Known rows, with every step that occurs:
nilak-magar-vitile-maropu-feteb: [  9  37   0   6 -34 -48  17  45   3 -11  53  50 -48  -2  19 -18   3   3
 -17   3 -25 -25  19 -15]
maropu-feteb-magar: [ 12   7 -11  20  20 -31 -26  -6  13  -6  38   5 -19 -17 -27  12   3  -3
  29  -4 -37  14   2   9]
subo-magar-vizo-maropu: [ 59  29 -25  -3 -20 -75 -29 -33   9  41  21 -42 -29  12   7  36  12 -32
  -7   1 -21  30   6 -27]
subo-magar-bife-maropu: [-28  -1 -13 -15 -32 -52 -14 -40  12  15  43  17  11  16   4  26  -1  -4
 -28  33   7  43 -29 -34]
bife-magar: [-22  50  -9   3  50 -42  -4   5   2  31  32 -22 -14  -9 -39  -3  -1 -20
  -3  -7 -24   9  21 -19]
navu-magar-bife: [-36  49  -6   5  20 -32   1 -32  20  18   8   3 -17   8  17   7 -27 -12
 -37  18  36  24  -5 -10]
subo-magar-bife-maropu-vizo: [-42 -16 -14 -24 -38 -58 -16 -36  19  28  40  26   7  10 -18   6   3   4
   8  29  24  30 -16 -45]
bife-maropu-vizo-magar: [-38 -31  -7 -41 -36 -40 -28 -19  23  15   7  32  15 -20  -2   2  -5  24
  47  -8  32 -13  -4 -15]
bife-magar-subo: [ -1  65 -13  24  36 -35 -13  -4   7  55  17 -34 -14 -12 -32   5   1 -15
  -1   0 -11 -21 -16 -19]
subo-magar-vitile-maropu: [ 19  29 -33   7 -54 -70  29  17   2  45  32  34  -3  11  18  10  16  -4
  -6 -17 -18   2   6 -38]
navu-magar: [-16  47  -9  -3  19 -35   5 -25  29  21 -16  13 -31  -4  14   9 -10 -19
 -17  -1  17  -1   3  -4]
vizo-maropu: [ 25  25  -4  -8   0 -38 -17 -13  14  16  39 -18 -13 -12  -8  16 -26 -30
  -5   2  -7  33   6 -31]
nilak-magar-vitile-maropu-vizo: [-17  38 -12   0 -20 -58  15  47  -5  31  40  47 -47  -4  -9 -39  14  -3
   5 -15  10  -8  49 -42]
vitile-magar-nilak: [ 15  36  11  -4  24 -42 -15 -10  15  16   5  22 -13 -29 -27  21  16  10
  -7  14   0  37  -1 -10]
vitile-maropu-vizo: [-15   7 -20  -5 -29 -57  18  16  29  48  33  33 -15 -22 -12 -18 -24 -12
  41  -8 -12 -28  16 -34]
vizo-magar-subo: [ 11  28 -22  10 -20 -45 -12 -17  10  35 -14 -15   7 -30   8  27  -4   9
  21  12  25 -16 -41 -12]
nilak-magar-bife: [-37  57   1  12  35 -52  -3  -1  -7   6  51   1 -37  -4 -11   2 -12 -27
 -41  45   7  55  12 -40]
subo-magar: [ 14  30 -30   0  -5 -70  12 -22  14  33  10   4 -10  -7  -5  33  25 -23
  -3  19 -14  36  -9 -34]
navu-magar-nilak: [ -8  52  25 -34  27 -42   9  -2  27  22 -20  23 -29 -23   7  28  -6   7
 -30  18  27   7 -20 -14]
nilak-magar: [-13  53  -9   4  36 -54   2   5   5   8  24   8 -51 -18 -11   6   7 -35
 -21  29  -9  28  18 -29]
feteb-magar-bife: [-28  20 -14  31  35 -34 -19 -18  -9  20  57 -11  -6  -1 -36  12 -19 -12
  -2   3   2  61   9 -19]
nilak-magar-vitile: [-16  55 -15  -5  22 -49  -2  22 -15   2  20  17 -44  -2  -9  -6  23  -9
 -37  -5  10  37  25 -31]
magar-bife-maropu: [-51  -5  -4 -29 -25 -28 -19 -27  19  -2  40  19  13   6   1  12 -40  -4
 -23  14  12  32 -24 -20]
maropu-feteb-magar-vitile: [ 10   3 -15  11   0 -29 -21   8  -6 -13  35  18 -16 -10 -17  -3  15  27
  14 -39 -20  26  15   6]
navu-magar-vizo-maropu: [ 34  45  -8 -15   4 -40 -37 -36  27  29  -5 -40 -41  17  32  17 -18 -26
 -27 -22  15   1  22   4]
feteb-magar-vizo-maropu: [ 44  17 -15  17  22 -42 -62 -21  -1  30  42 -52 -33   6 -20  20  -7 -28
  10 -36 -22  37  35  -4]

Rows:
[ 43   7   8  20  15 -23 -46 -12   7  -5  71 -20 -26 -16 -21  12 -13 -12
  24  -8 -32  22   8  -5] : vizo-maropu-feteb-magar
[ 41   4   5  11  -8 -21 -49   5 -13 -17  64 -10 -19  -1 -20  -1   1  12
   5 -36 -16  31  18  -5] : vizo-maropu-feteb-magar-vitile
[  1  24  20  -8  47 -43 -21  13   5  25  25   9 -17 -33 -44  29   6   4
   1   8  -4  46  -4 -20] : feteb-magar-nilak
[-16   6   2  29  17 -27 -25 -13   3  -7  62   1  -8  -5 -26   9 -18   5
   9  14 -20  39  -4   1] : maropu-feteb-magar-bife
[  8   7 -12  -7 -63 -44  24  29  23  -5  43  44  -5  -8  23  -9 -18  21
   6 -28 -30 -34  -6  -9] : magar-vitile-maropu-feteb
[-23   0  -5   6 -16 -15 -37 -47  17 -11  42  20  10  13  -9   3 -13   7
 -15   9  10  42   0   1] : vitile-magar-bife-maropu
[ 22  27 -47  -4 -15 -83  -7 -35  16  41  -8 -18 -19   9   5  37  29 -19
  -1  -3 -27  25   3 -13] : subo-magar-vizo
[-40 -11   2   5   6 -16 -43 -28   3   1  63   8   9  10 -22  11 -23  -2
  -6  -1   7  45  -2  -7] : feteb-magar-bife-maropu
[ 46  11  42  -9  23 -31 -43  16   4  -9  65  -2 -25 -31 -32  27  -7   7
  10  19 -19  31 -17 -15] : vizo-maropu-feteb-magar-nilak
[-30 -27  31 -75 -29 -44 -26   6  22  16   2  47  13 -40 -11  20   1  46
  36  15  41  -7 -25 -26] : bife-maropu-vizo-magar-nilak
[-49  20  10 -23  -9 -15 -13 -39  29  -1  16  24  -6  22  28   5 -33  -2
 -43  14  38   7 -18  -3] : navu-magar-bife-maropu
[-16   3  16 -48   3 -62  -3  17  11  37  -6  29   3 -51 -27  19   6  34
  37  22  37   9 -11 -34] : maropu-vizo-magar-nilak
[ 22   2 -23  12   6 -41 -40 -15  17   0  22 -16 -33  -4 -10  16   7   0
  27 -26 -43   4  15  27] : maropu-feteb-magar-vizo
[ 13  -7   5  14 -23 -14 -55 -24  24  -5  36   8  -8 -14  -8  12   2  13
  24   0 -14 -34 -48  18] : bife-maropu-feteb-magar-subo
[ 33  53  -8  -2  20 -53 -41  -1   2  16  35 -40 -62   4   0  11  -4 -42
 -28   4 -12  28  32 -20] : nilak-magar-vizo-maropu
[-47 -16  -3 -31 -33 -31 -25 -25  11  -4  37  16  29   1  20  26 -33  23
  -1  18  33  21 -25  -9] : vizo-magar-bife-maropu
[ -3  55 -21  -3  25 -65 -21  -4   9  20   7 -13 -58   1   3  11  13 -30
 -19   8 -18  20  33 -10] : nilak-magar-vizo
[ 10  13 -16  13 -54 -50  -1  10  21  71  10  16   3 -37   7  -8 -14  14
  58   1  22 -64 -25 -31] : vitile-maropu-vizo-magar-subo
[-18  -4 -19 -17 -11 -55  -3  -9   8  35  -2  12   4 -32 -14   4   6  14
  53  -3  25   7  14 -23] : maropu-vizo-magar
[ 62  21   5  40   0 -23 -57 -17   9  13  55 -34 -24 -16 -21  12  -6  -7
  20  -2 -18  -6 -28  -7] : vizo-maropu-feteb-magar-subo
[  9  29  -2   3 -49 -32  20  17  29   2  11  51 -29  12  50 -11 -16  20
 -17 -25  -5 -56   1  10] : navu-magar-vitile-maropu-feteb
[  9  76  -6  20  27 -45  -9  -2   8  29  12  -9 -45 -16 -10   5  13 -27
 -19  31   4  -2 -21 -32] : nilak-magar-subo
[-22  -4 -25 -24 -28 -44  -7  10  -3  31  -9  25   9 -26 -16 -11  15  38
  41 -38  46  13  24 -23] : maropu-vizo-magar-vitile
[  8  66 -11  16   5 -31  -3 -32  31  42 -28  -7 -27 -11  17  11  -5 -13
 -16   5  29 -33 -34  -3] : navu-magar-subo
[  9  28 -35  -2 -24 -65  11  -9  -5  33   3  13  -3   7  -4  20  35   3
 -17 -10   1  38   5 -33] : subo-magar-vitile
[-24  45 -15  -3  30 -38   1  14 -14  25  26 -10 -13   2 -35 -13  12   6
 -18 -39  -5  17  34 -20] : bife-magar-vitile
[ 34  47 -27  44  -4 -26 -24 -39  18  33   2  -7 -10 -17 -20   7  18  -6
  12   2   5   9 -20  -1] : vitile-magar-subo
[ -9  42 -24  -1  32 -53 -18  -4   9  45  13 -43 -25   6 -23   3  -3 -15
  -5 -25 -35   0  34   0] : bife-magar-vizo
[ -2  32   0  13 -19 -37  13  46   4  13  62  21 -10   4 -10 -25 -10  17
   1 -33 -43 -45  19  -4] : bife-magar-vitile-maropu-feteb
[ 57  27 -23  18  -6 -36 -57 -44  13  19  23 -41 -27   8  -5  10   5 -18
   2 -27 -16  34  32   8] : vitile-magar-vizo-maropu
[-31  13 -14   0  -5 -41   0 -18  -4  18  26  -4  21 -15   7  26 -25  12
  -2  22  25  42  -9 -19] : vizo-magar-bife
[  7 -29  -5  -9 -20 -28 -64 -26  26 -19  31   2 -21   7   5  16   4  11
  26 -30 -41 -11   2  36] : bife-maropu-feteb-magar-vizo
[-39 -18  10 -27 -41 -26 -21 -23  29 -36  56  30  13  -1  12  11 -37  14
  -8  24  -5   9 -38  -2] : magar-bife-maropu-feteb
[ -6   1 -23  17 -20 -44  -6  29  -2  48  45  34 -20  -6 -31 -31   7  11
  43 -57   2  -3  49 -26] : feteb-magar-vitile-maropu-vizo
[ -1  52  -8   7 -15 -55  15  46  -6  15  47  42 -45   3   9 -20   1 -15
 -30  -9  -9   0  31 -31] : nilak-magar-vitile-maropu
[ 40  30  -1  -4  13 -40 -45  -3  13  10  53 -54 -32   6 -15   3 -13  -9
   1 -19 -46 -14  22   5] : bife-magar-vizo-maropu-feteb
